Each row was made from one small tree. Brackets hold a mark, then the marks that hang from it, in the order of their numbers. Every link used is in the known rows. Write each row's tree.
Known rows:
[q246 q359 q519]: [18, -8, 0, -8, -53, -20, -8, 22, 3, 16, 19, -22, -13, 16, 31, -13, 32, 19]
[q982 q337 [q359 q246]]: [-18, -19, 16, 10, 13, -27, 23, 13, 37, -24, -10, 66, -24, -1, 28, -22, 41, 2]
[q281 [q74 q21 [q246 q519 q982]]]: [-3, -45, -43, -21, -13, 4, 11, -17, -9, 5, 12, -12, 9, -13, 29, 22, 16, 32]
[q32 [q982 q359]]: [2, -6, -20, -15, 10, -11, 13, 7, 28, -36, -4, 22, -34, 13, 31, -9, -11, 0]
[q32 [q982 q337 q359]]: [7, 0, -13, -7, 14, -12, 14, 2, 36, -30, -15, 43, -33, 19, 20, -18, 2, -5]
[q359 q246]: [-14, -12, 13, -12, -5, -29, 35, 11, 6, -10, 37, 8, -23, -15, 32, -7, 24, -7]
[q982 q32 q337 [q359 [q246 q519]]]: [2, -47, 9, -7, 10, -4, 10, 10, 48, -16, -1, 59, -30, 11, 25, 0, 62, -1]
[q32 q982]: [12, 7, -21, -21, 1, -11, 19, 2, 18, -20, 13, 1, -33, 16, 18, -8, -13, -8]
[q982 q32 q337 [q359 q246]]: [-6, -45, 13, -3, 22, -3, 8, 6, 43, -28, -8, 72, -41, 12, 20, -7, 55, -3]
[q281 q74]: [-2, -40, -21, -19, 0, 4, 4, 9, 6, -13, 7, 4, -8, -10, 16, 6, 2, 29]
[q359 [q246 q519 [q982 q337]]]: [-8, -7, -6, -15, -26, -38, 39, 2, 13, 0, 47, 0, 0, 10, 28, 9, 43, -15]
[q337 [q982 q32]]: [-9, -22, -19, -6, -10, -1, 17, 6, 32, -27, 6, 26, -38, 30, 15, 17, 16, 6]
[q982 q337]: [2, 2, -2, 11, 5, -16, 21, 6, 23, 5, -5, 34, -20, 19, -10, -26, 28, -1]
[q359 [q246 q519]]: [-1, -15, 7, -18, -22, -28, 36, 16, 12, 7, 47, -11, -6, -16, 40, 3, 32, -2]
[q337 q982]: [-16, -4, -17, 3, -15, -17, 27, 11, 28, -25, 5, 22, -26, 19, 22, 5, 5, 11]
[q246 q982]: [-21, 1, -37, -5, -10, -27, 21, -6, 4, -20, 21, 2, -13, 43, -3, 3, 16, -6]
[q74 q281]: [4, -26, -26, -1, 8, -8, 45, 3, 10, -1, 7, -3, -17, -9, 11, -7, 31, -10]
[q281 [q74 q246]]: [-10, -41, -16, -6, -7, 1, 3, -1, -7, -2, 15, 10, -8, -13, 26, 9, 3, 39]
[q246 q519]: [10, -10, -19, -10, -24, -14, 20, 16, 19, 21, 25, -21, 1, 5, 17, 1, 24, 12]

Write each row's tree:
[0, -11, -14, -3, -29, -17, -14, -9, 2, -25, 6, 23, -40, 70, -8, -9, 48, -9]
[q246 q359 [q982 q32 q337]]
[-16, -37, -9, -9, -12, -9, 18, 12, 45, -38, 7, 41, -34, 14, 46, 24, 30, 10]
[q337 [q982 q32 [q359 [q246 q519]]]]
[1, -30, -57, -5, -11, -6, 56, -34, -12, 27, 15, -25, 8, -12, 28, 18, 49, -4]
[q74 q21 [q246 q519 q982] q281]
[0, -29, -40, -11, -15, -13, 8, -2, 38, -9, 9, 21, -2, 51, 6, 18, 55, -1]
[q246 q519 [q982 q32 q337 q359]]
[18, -16, -22, -13, -52, -19, -13, -2, 11, 1, 21, -2, -16, 65, 4, 5, 60, -3]
[q246 q359 q519 [q982 q32 q337]]
[-1, -32, -35, 4, 12, 2, 54, -26, -15, 22, -4, -4, -15, -31, 26, -4, 36, 1]
[q74 q21 q246 q281]
[-2, -40, -3, 4, 25, 7, -2, 7, 45, -22, -28, 71, -41, 29, 0, -13, 48, 5]
[q982 q32 q337 q359]
[5, -27, -53, 2, -8, -7, 57, -36, -7, 31, 6, -11, 9, -7, 21, 11, 56, -8]
[q74 q21 [q246 q519 [q982 q337]] q281]
[-8, 7, -11, 6, -35, -34, -4, -4, -4, -22, 5, 20, -28, 60, 0, -19, 38, -5]
[q246 q359 [q982 q337]]
[-11, -26, -52, 2, 5, -6, 55, -38, -19, 9, 4, -7, -9, -9, 21, 8, 40, -9]
[q74 q21 [q246 q982] q281]
[-5, -44, -26, -15, 3, 11, 10, -11, -11, 1, 0, 2, -6, -27, 27, 6, 7, 35]
[q281 [q74 q21 q246]]
[-11, -11, -10, -21, -29, -38, 38, 4, 8, -5, 56, -14, -1, 6, 35, 15, 36, -11]
[q359 [q246 q519 q982]]
[-8, -11, -38, -1, -21, -29, 17, 1, 34, -7, 7, 17, 9, 42, 12, 8, 44, 1]
[q246 q519 [q982 q337 q359]]
[-18, -33, -18, -1, -1, -1, 11, 12, 44, -43, -12, 47, -40, 27, 29, 15, 20, 13]
[q337 [q982 q32 q359]]
[-22, -2, -11, 18, -37, -31, 0, -12, -26, -5, 26, 9, -29, 34, 24, -9, 23, 18]
[q74 [q246 q359 q982]]
[0, -42, -33, -20, -27, 1, -2, -14, -18, 2, 9, -11, 3, -7, 35, 15, 20, 35]
[q281 [q74 q21 [q246 q359 q519 q982]]]
[-18, -46, -38, -14, 2, 5, 8, -18, -9, -14, -4, 12, -3, -12, 31, 14, 11, 34]
[q281 [q74 q21 [q246 [q982 q359]]]]
[-22, -44, -28, -6, -7, -6, 1, -7, -6, -18, 13, 19, -6, 1, 30, 15, 7, 37]
[q281 [q74 [q246 [q982 q359]]]]
[-1, -20, -7, -22, -21, -28, 32, -2, 18, -3, 50, 3, -9, 17, 23, 16, 51, -18]
[q359 [q246 q519 [q982 q32 q337]]]
[-19, -5, 0, -9, -9, -38, 38, -3, 8, -19, 37, 17, -17, 15, 20, -1, 35, -18]
[q359 [q246 [q982 q337]]]
[-14, -16, -1, -16, -5, -27, 31, -5, 12, -20, 39, 21, -26, 21, 16, 7, 42, -22]
[q359 [q246 [q982 q32 q337]]]
[-16, -4, -24, 3, -24, -17, 9, -26, -30, 1, 4, 1, -25, 18, 25, -10, 28, 12]
[q74 q21 [q246 q359 q982]]
